Every row comes from one small tree of marks. The marks that hang from a mark follow it in brackets, in the order of their numbers. Every link used is in the known rows. Which tree was each row made from?
Known rows
k_58[k_936 k_966[k_923[k_877[k_843[k_102]]]]]: [-20  10 -15  10 -22  -2  -5  -9  -6   2  -2   1  -1  16 -26 -13  13  -6
 -21 -15   7 -24  -2  15  -8  14  -9  -3  34  -5  10   5  12  -5  17   8
  22 -11 -11 -11  -4   1  -2 -19  16 -13 -13 -11   2  -1   4 -38 -10  13
  23  -3  10   6  13   4]
k_877[k_923[k_966[k_58[k_936]]]]: [-13  -4  -8  16  -3  -6  -7  -6 -19  -2   1 -26 -12   5 -14  -2   0   7
 -12 -11   0 -24  -6   7  -5   6 -13   3   6   9   0  -9  23   4  14   6
  13 -14 -19   4  -4  -7 -11  -7  18 -18 -12   8   4   9   4 -16  -4   0
  17 -20   5 -14  13  -1]
k_923[k_877[k_843[k_102]] k_966[k_58[k_936]]]: [-20   6   9  34 -14  -4  -8 -14  -6   7   0  -9 -19  -3 -13   9   2 -11
 -10 -11  -1 -33  -8   5   6   7  10  -7  -2   6  15  -2  32  20  23   9
  12 -10  -4   7   1  -3 -11 -18   7 -24  -9  19   0  -6  -1 -20 -14  -3
  18   0  -2  -4  14 -10]
k_877[k_843[k_102] k_923[k_966[k_58]]]: [-13  -9 -17  29   3 -14  -8  -7 -15   2   6 -35 -15  -4 -14   1  -2  -5
 -17   5   4 -25 -11   1 -10   7   1  -4   5  16  -9 -14  20  13  11   9
   0 -12 -17  21  -6  -2 -17 -14   3 -15 -24  23  -1   4  -4  -6  -2  14
  16   0  -1 -18  22  -1]
k_58[k_936[k_678[k_161]] k_966[k_923]]: [ -6   6  -9   4 -19   7  -8  -3 -11  -3   2   3   3  12 -28 -12  19 -10
 -21 -24  12 -15  -4  13 -19  12  -6   2  27  -3   4  -3   9 -15   9   4
  16 -18 -21 -16  -1  -7  -6 -17  30 -11  -5 -19   8   5  14 -54   5   8
   5 -14  16  13   5   2]
k_58[k_936[k_678] k_966[k_923]]: [ -8   7 -13   1 -25   7  -7  -7 -12  -1  -3   3   2  20 -28 -11  16  -5
 -20 -22  10 -15   2  18 -14  12 -13   1  27 -10   3  -2   6 -17  11   4
  17 -16 -20 -15   1  -4  -5 -18  29 -11  -7 -17   5   7   8 -48   3   9
  10 -15  12  10   4   3]
k_966[k_58[k_936] k_923[k_877[k_843]]]: [-17   3  -8  23 -16 -12  -5 -18 -11  -6  -2  -5  -1  14 -29 -17   1   6
 -10  -4   6 -34 -21  10 -14  -2 -10 -10  13  -7   5   1  24  -1  25  10
  16  -2 -13   0  -3  -3 -21  -3  24 -13 -14 -12  -1   4  -4 -16 -19   8
  41  -8   1   4   3  -6]
k_966[k_58[k_936[k_678]] k_923[k_877]]: [-10   0  -2  16 -20  -8  -6 -17 -13  -7   0   2  -2  12 -30 -10   5   6
  -8  -9   8 -28 -15  11 -11  -6  -6  -8   9  -9   6  -3  25  -5  22   9
  12  -5 -15  -7   0  -4 -23  -7  29 -11  -5 -14   2   4   1 -29 -15   8
  31 -16   2   7  -6 -11]
k_58[k_936[k_678[k_161]] k_966[k_923[k_877]]]: [ -7  14  -3   8 -21  10  -8  -5  -4  -1   2   5   2   9 -29  -8  23 -13
 -19 -24  13 -18  -3  10 -10  11  -1   3  25  -3   9   0  13 -11  10   5
  16 -16 -17 -16   0  -9  -7 -23  26 -11  -2 -17   8  -2  14 -53   1   9
  11 -10  12  14   3   0]
k_319[k_843[k_102 k_877[k_923[k_966]]]]: [ -8 -11  -5  26  -7 -15   1  -3 -14  -2  10  -8 -18 -13  -8   5   7  -5
  -4  -3  -2 -31  -7  10   3  14  -9 -14  -5  -3  14  -8  18   4  10   9
   8  -1  -8   3 -11  -3  -6  -8   7 -13  -8  13  -6  13  16 -25  -3   9
  22 -22   2 -30  14  -9]
k_966[k_58[k_936[k_678]] k_923]: [ -7 -10 -11   9 -18 -11  -3 -15 -22 -11   0  -2   1  18 -29 -16  -1  12
 -10  -9   7 -22 -15  15 -22  -6 -14  -8  10  -9  -3  -6  20 -11  20   4
  14  -8 -19  -7   0  -3 -22   3  33 -10  -8 -17   4  12   2 -30  -7   6
  24 -22   6   5  -4  -8]
k_319[k_843[k_102 k_877[k_923[k_966[k_58]]]]]: [ -8 -12  -5  25  -9 -15  -2  -3 -15  -5   8  -9 -18 -12  -7   3   4  -3
  -3  -2   0 -35 -11  10   1  13  -9 -14  -7  -5  14 -10  21   6  14   9
   7  -1  -7   4  -8  -4  -8  -9  11 -11  -9  11  -5  12  13 -25  -6   9
  23 -23   3 -28  10 -11]
k_923[k_877 k_966[k_58[k_936]]]: [-20   8  17  27 -15   1 -10 -14  -8   2  -5  -4 -20  -1 -13   7   2  -3
  -9 -22  -3 -35  -4  11  12   6   1  -4  -4   3  21   1  34  17  22   6
  20 -12  -6  -4   3  -7  -7 -11  15 -24   0   9   3  -2   5 -28 -16 -14
  19 -14   2  -5   6 -12]
k_678[k_161]: [-13 -15   4  17   2 -12  -5  -9 -12 -14  13   1 -13  -6 -11  -7   0   6
 -15 -26   0 -16 -13  22 -14  -3  -4 -10   2  11   7   2  16   7  -1  -4
  18 -26 -14  -6  -9 -18 -12   5  18 -12  -4   0   5   4  22 -44  -3 -13
   3 -26  16  -5  18  -3]
k_966[k_58[k_936[k_678[k_161]]] k_923[k_877]]: [ -9   2   1  18 -18  -8  -6 -15 -12  -9   2   2  -1   7 -30 -10   6   3
  -6 -12  10 -29 -18   9 -15  -6  -2  -6   7  -4   7  -3  28  -4  21   7
  13  -6 -14  -8   0  -6 -24  -5  29 -11  -5 -16   4   2   5 -32 -13   6
  27 -16   5   8  -7 -12]
k_843[k_102 k_877[k_923[k_966[k_58[k_936]]]]]: [-15  -2  -8  34 -10 -13   3 -10 -13  -1  13  -4 -21  -7 -14   9   0  -7
  -6  -4   2 -19   0   9  15   4   0  -4   6   6  12 -13  28   9  16   6
   8 -12  -7   0  -3  -2  -7 -21  -1 -14 -14  24  -5   8   3 -25 -10   8
  24  -8   7 -20   8  -7]
k_678[k_161 k_936[k_58]]: [-13 -11   6  24  -1   3  -6  -1  -9 -18  13 -10   7  -7  -9 -13  -4  10
  -3 -11   2 -10 -24  19 -10   7  11 -16   1  16  12 -14  10  25  -6  -7
  16 -22  -3 -12  -8 -23  -4  13  11 -19  -8  26   7   4  12 -35  -5  -4
   1 -34  14 -11  27 -12]
k_161[k_678]: [-11  -7 -15  10   1 -14  -6 -11  -7  -3   5   5 -18  16  -5   3  -1  21
 -12 -15   3 -11   5  17  -8  -9  -6 -14  -1   0   6   6  11   1   3  -8
   8 -26  -3   0   4   1  -8  -5  27  -9  -2   7   1   2  16 -34  -6 -15
   7 -30  15 -16  13   0]
k_58[k_936 k_966[k_923[k_877[k_843]]]]: [-19  13 -13  11 -22   3  -6  -9  -5   0  -4   1   2  17 -27 -15  14  -7
 -22 -17   6 -26  -4  15  -7  16 -14  -2  32  -6   9   7   9  -7  16   8
  23 -12 -15 -10  -3  -2  -1 -18  21 -12 -14 -16   3   2   5 -34  -9   9
  26  -3  10   7  12   7]
k_58[k_936 k_966]: [-17   3 -13   3 -27   6  -5  -7 -11  -1  -6   1  -4  22 -14 -10   5   5
 -17 -26   3 -15   3  25  -8  15 -19  -5  28  -8  14   7   4  -6  14   2
  31 -25 -14 -14   0  -7   5 -15  22 -15 -11  -9   4   4   8 -46  -4  -4
  11 -19  19   6  14   8]
k_843[k_102 k_877]: [-14 -14  -7  31 -13 -17   6 -17  -8  -8  14  14 -24  -6 -12   7  -3  -2
 -10 -10  -2 -15   5  26  16  -3  -2 -15   4  -2  16  -5  19  11   9   1
   8 -16  -5  -6  -4  -6  -7 -13  -3 -12  -9  23  -9   9   9 -39 -11   1
  18 -11  10 -18  10  -8]
k_678[k_161 k_936]: [-16 -13   4  25   5  -1  -7  -3 -10 -13  13  -9   1  -3 -11  -9  -1  10
  -6 -14   2 -12 -18  22 -16   0  18 -18   5  14  11 -11  11  21  -9  -5
  16 -25  -9  -8  -9 -25  -6   5  11 -20  -2  15   6   3  17 -38  -1 -14
   2 -30  12  -9  29 -12]
k_877[k_843[k_102] k_923[k_966]]: [-13  -6 -19  29   7 -14  -5  -7 -14   4  10 -33 -17  -7 -14   3   3  -8
 -20   2   2 -23  -8   3  -6  10   1   0   7  16  -8 -12  15  11   5   9
  -1 -13 -18  21 -10   0 -15 -15  -1 -17 -23  27  -3   4  -1  -7   1  15
  13   3  -4 -21  29   2]
k_877[k_843 k_923[k_966[k_58[k_936[k_678]]]]]: [ -6   1 -13  28   1   0 -11  -6 -16   8   2 -36  -9   2 -20  -3   3  -6
 -13  -1   8 -25 -13  -3 -12   9  -7   3   3   8  -9 -14  13   5   9  10
   3 -12 -24  20  -5  -6 -17 -15  16 -17 -20  14  -1   7  -4  -9   6  11
  15  -2  -5 -10  22   3]

Write each row's tree
[-12 -11 -28  25   3 -16  -3  -9 -12   1  10 -27 -12  -1 -15  -4  -2   1
 -17   5   6 -19 -10   7 -10   3  -6  -5  11  10  -7  -9   7   8   2   8
   2 -16 -19  21 -13  -3 -17 -14   2 -10 -27  23  -7   6  -2  -9  -2  20
  18  -2  -4 -17  30   5]	k_877[k_843[k_102] k_923]
[  5 -12   8  12 -12   5  -7  -5  -9 -13  13   1  -3 -13 -12  -1   4  -1
  -7 -22   7  -6 -12  15  -2   3  -6  -2 -12   5   1 -11   7   5  -1  -7
   4 -22 -15  -7   0 -17 -16   6  21  -6  -5  20   5   6  13 -49   6   7
 -11 -32  12  -3   7  -7]	k_936[k_58 k_678[k_161]]
[-17 -10 -10  22 -10 -18  -6 -21  -9 -14   2  -5  -9   5 -26 -12   0   4
 -16   1   4 -35 -17  14 -12  -9  -4 -15   5   0   1  -2  26   7  20  10
   7  -2 -12   4  -3  -4 -24   0  17 -10 -14  -8  -3   5  -2 -17 -23  11
  37  -6   1  -4   1 -12]	k_966[k_58 k_923[k_877[k_843[k_102]]]]
[-16  -3  -7  18 -11   9  -8  -8  -3 -11   1 -13   9   5 -16 -14   1   6
 -12   0   2 -18 -13  19  -2  13   2 -16  12   6   8 -11   4  22   1   2
  11 -12  -4  -6  -3 -15  -1   2   8 -18 -14  23   1   6  -1 -23 -10   9
  18 -18   6 -14  22  -8]	k_678[k_936[k_58[k_966[k_923[k_877[k_843]]]]]]
[ -4  -1   0  13 -16  -1  -1  -7 -16   2   7   4  -2   7 -17  -2   3   4
  -4 -28   8  -8  -6  17 -11   3  -4  -3   8  -4  10  -3   8  -7   4  -2
  18 -25 -20 -10  -7 -11 -13  -9  24 -13  -3   3   3   4  14 -49   8  -4
  -1 -25   7   8  15   0]	k_58[k_936[k_678[k_161]]]
[  4 -10  -1   1 -25  14 -10  -7  -7  -9   2  -1  -4   0 -11  -3   9  -1
 -16 -20   7  -8   1  19   3   8 -16  -2  -1  -2   0  -9   0   2   4  -3
   5 -20 -15 -10   9 -11  -5  -3  23  -8  -9  15   4   8   5 -50   2  12
  -7 -28  15  -2   2  -3]	k_936[k_58[k_966] k_678]
[-17  -5 -12  21  -1 -18  -1 -18  -5  -8   9   2 -10  -1 -28 -10   6  -2
 -21  -8   1 -29 -12  19  -5  -3  -3  -9  11   3   3   2  17   2   8   8
   4  -3 -12   3 -11  -2 -19  -1   7 -11 -10   0  -5   4   6 -18 -14  11
  32  -1  -3 -10  12  -6]	k_966[k_923[k_877[k_843[k_102]]]]
[-18   0 -11  22 -16 -16  -3 -18 -12  -5   1  -4  -3  11 -29 -14   0   5
 -10  -1   6 -31 -20  10 -14  -2  -6 -11  13  -5   6   0  26   2  25  10
  15  -3 -11  -2  -3  -1 -21  -5  20 -12 -15 -10  -1   2  -4 -17 -20  12
  38  -8   0   2   4  -8]	k_966[k_58[k_936] k_923[k_877[k_843[k_102]]]]
[-11  -6 -13  13   0  -2  -8  -6  -6  -6   7  -2  -3  14  -3   1  -4  23
  -4  -4   4  -7  -2  14  -5   0   4 -17  -3   3   7  -5   7  13   0 -10
   7 -22   3  -4   5  -4  -3   1  22 -13  -4  26   3   1   9 -28  -7  -8
   6 -36  13 -20  18  -6]	k_161[k_678[k_936[k_58]]]
[-14  -5  -9  34  -3 -15   2 -10  -9  -3  15  -2 -24 -12 -14  10   2 -10
 -12  -4   0 -19   4  12  19   4   1  -3   3   9  12 -13  26  12  10   6
   2 -12  -8   2  -7  -3  -6 -19  -6 -13 -12  28  -7  10   7 -26  -8   8
  21  -7   6 -25  10  -7]	k_843[k_102 k_877[k_923[k_966]]]
[-12  -8   7  16 -14  -2 -10 -10 -21  -3  -3  -8 -17   8 -12   4  -3   4
 -10 -22  -3 -22  -2  16  -5   5  -5  -3  -3   2   6  -8  26   3  18   1
  16 -17 -14  -3   4  -6  -9  -3  23 -21  -2   5   6   8   7 -34  -1 -13
   4 -23  10  -5   8 -11]	k_923[k_966[k_58[k_936[k_678]]]]
[-16 -10  -9  12 -12   7  -8  -7  -9 -15   2 -11   8   8 -13 -14  -3  11
 -13  -3   0 -13 -10  24  -6  12  -3 -17  13   7   7 -12   5  18   2  -2
  15 -13  -4 -11  -3 -15   2   9  12 -18 -12  20   4  10   2 -27  -9   6
  13 -28  10 -16  20 -11]	k_678[k_936[k_58[k_966[k_923]]]]
[-12  11  13  35 -15   5 -11 -13  -6   9  -3 -10 -17  -2 -18   8   6 -14
  -9 -16   3 -33  -6   4   8   7   8  -2  -6   2  13  -3  25  17  19  10
  10 -10 -11   7   3  -7 -14 -18  15 -21  -3  15   0  -4  -1 -24  -8  -5
  17  -1  -4  -1  13  -8]	k_923[k_877[k_843] k_966[k_58[k_936[k_678]]]]
[-15  -6   2  19  -3   6  -9   0  -6 -21  11 -11  10  -5 -14 -17   3   3
 -12 -11   4 -13 -22  17 -15  13  10 -13   9  17   8 -14  12  21  -3  -3
  15 -19  -4 -13  -5 -22  -3   9  13 -17 -11  16  10   3  13 -38  -6   2
   5 -29  18  -8  21 -12]	k_678[k_161 k_936[k_58[k_966[k_923]]]]
[-11  -2 -16  28   9  -7  -8  -6 -14   5   4 -35 -13  -2 -19  -3   4  -5
 -20  -3   3 -26 -10   4  -6  11 -10   1   6  15  -9 -11  10   8   3   9
   3 -11 -22  21 -10  -6 -15 -11   9 -17 -20  18  -3   9   0  -3   4   9
  17   0  -5 -18  28   7]	k_877[k_843 k_923[k_966]]
[ -5   5  -4   5 -25  12  -8  -4 -10   1  -1   3  -1  12 -17  -6  15  -7
 -14 -30  12  -9   1  16 -13  12  -6   0  21  -6  10  -1   4 -10   7   1
  22 -29 -20 -16   3 -11  -2 -21  28 -13  -4  -9   8   0  14 -62   7  -1
  -4 -19  18  13  10   5]	k_58[k_936[k_678[k_161]] k_966]
[-15  -5  -8  10 -19  -1  -7 -10  -4 -12   2  -4  -5   0 -16 -12   2  -2
 -20  -9   0 -21 -10  18   2  13 -18  -6  10   4   3  -1  11  10  14   2
  10 -10  -5  -6   0  -4  -4   2  10  -8 -19  13   0   5   0 -29 -16  20
  18 -14  13 -11   8  -1]	k_936[k_58[k_966[k_923[k_877[k_843[k_102]]]]]]
[-17  -4  -9   7 -13  -1  -9 -13  -2 -11  -2   3 -11   9 -24 -12  14  -3
 -30 -19   0 -29   2  24  -3   4 -13  -4  22  -1   6   5  14   0   9   5
  14 -12 -13 -10   0  -7  -3  -9  17 -12  -6 -15   2   4  11 -37 -14   3
  23 -10  14  -5   5  -2]	k_58[k_966[k_923[k_877]]]
[-14  -7   3  20  -4   9 -11   0  -6 -19   9 -12   7  -5  -9 -14   0   5
  -9 -12   4 -10 -20  17 -10  13  10 -15   7  16  11 -13  10  25  -3  -5
  17 -24  -4 -14  -3 -24   1   6  12 -18 -10  22  10   1  13 -41  -4  -2
  -1 -33  19  -9  23 -10]	k_678[k_161 k_936[k_58[k_966]]]
[ -8 -15  -4  22 -12 -16   2  -7 -13  -6   8   6 -18  -9  -5   1   3   2
  -4  -7  -3 -30  -8  19   2   9  -9 -22  -5  -9  19  -2  13   5  10   6
  11  -4  -5   0 -11  -6  -6  -3   9 -11  -7  10  -9  13  16 -33  -5   5
  22 -25   5 -26  13 -10]	k_319[k_843[k_102 k_877]]
[-13  -5  -5   6 -18   2  -9 -10  -4 -17   0   0  -4   2 -16 -14   4   2
 -20 -15  -2 -22  -7  21   4  13 -25  -4  10   3   6   0  10   6  13   0
  14 -10  -6 -11   0  -8  -1   7  16  -9 -16   5   3   7   5 -31 -16  14
  18 -21  16 -10   5  -1]	k_936[k_58[k_966[k_923[k_877]]]]
[-13   2 -13  14   0   1 -10  -5   2  -5   5   0  -2  13  -9  -2   4  14
  -9  -3   6 -12  -2  11  -3   2   7 -15   4   5   8  -3  10  13   3  -6
   5 -17   6  -6   7  -1  -2  -5  21 -12  -5  18   4  -1   9 -28 -11  -2
  13 -28  13 -18  13  -7]	k_161[k_678[k_936[k_58[k_966[k_923[k_877]]]]]]
[-11   1 -15  29   1  -5  -9  -7 -17   6   0 -37  -9   5 -18  -5   1  -3
 -15   0   5 -28 -13   0 -10  11 -11   2   6  10  -8 -11  15   7  12  10
   8 -11 -22  20  -6  -5 -15 -14  14 -17 -23  13   0   7  -4  -4   2   8
  21  -2  -3 -13  24   6]	k_877[k_843 k_923[k_966[k_58[k_936]]]]
[-13  -9  -9   2 -18  -1  -9 -10  -8 -18   0  -3  -3   6 -15 -18   1   5
 -21 -14  -2 -18  -7  24   0  12 -27  -5  11   2   0  -2   8   3  14  -2
  14 -11  -8 -11   0  -7  -2  11  18  -8 -18   4   4  10   5 -31 -13  13
  15 -24  17 -10   5   0]	k_936[k_58[k_966[k_923]]]
[-10   0  -2  35  -4  -4  -4 -12 -10  -4   5  -8 -18  -5 -18   3   3  -6
 -11  -8   1 -27  -2  12  17   3 -13  -1   0   3  10 -11  22   9  10   8
  10 -11 -13   2  -1 -12  -7 -14  10 -14 -10  14  -4  15   8 -21  -6  -3
  28 -11   5 -20   5  -2]	k_843[k_877[k_923[k_966[k_58]]]]
[-14  -7  -6  35  -7 -15   1 -10 -11  -3  13  -5 -24 -11 -12  10   1  -7
  -9  -2   1 -20   1  11  17   1   0  -5   1   9  10 -13  29  12  14   6
   3 -12  -8   1  -1  -5  -8 -17  -3 -14 -14  26  -5   8   4 -26 -10   7
  21  -8   8 -24   6  -8]	k_843[k_102 k_877[k_923[k_966[k_58]]]]
[-19  -1 -13  11 -13  -5  -9 -13  -1  -9   1  -2 -12   7 -23 -10  13  -7
 -31 -12   1 -28   0  22  -5   6  -8  -7  23   2   4   4  12   2   9   7
  10 -13 -12  -5  -1  -4  -4 -12  12 -11 -11  -9   0   2   8 -35 -15  11
  23  -1  11  -5   9  -1]	k_58[k_966[k_923[k_877[k_843[k_102]]]]]
[  3  -2   7  10 -16  11 -13  -4  -2 -14   9   2   0 -10 -20  -7  16 -14
 -17 -20  10 -13 -11  10  -2   8  -4   3  -1   6   0 -11  11   2   4  -1
   2 -16 -13 -13   6 -15 -11  -4  23  -5  -8   6   8   3  12 -53   0  17
  -2 -21  15   0  -1  -6]	k_936[k_58[k_966[k_923[k_877]]] k_678[k_161]]
[-20  11 -12   7 -23   2  -5 -10  -6  -3  -4   4   1  18 -26 -15  14  -4
 -20 -21   4 -24  -1  18  -6  14 -15   0  32  -5  13   7  13  -8  16   7
  25 -12 -12 -14  -3  -3   1 -16  22 -14  -9 -17   4   3   8 -38 -12   6
  25 -10  12   6   7   4]	k_58[k_936 k_966[k_923[k_877]]]
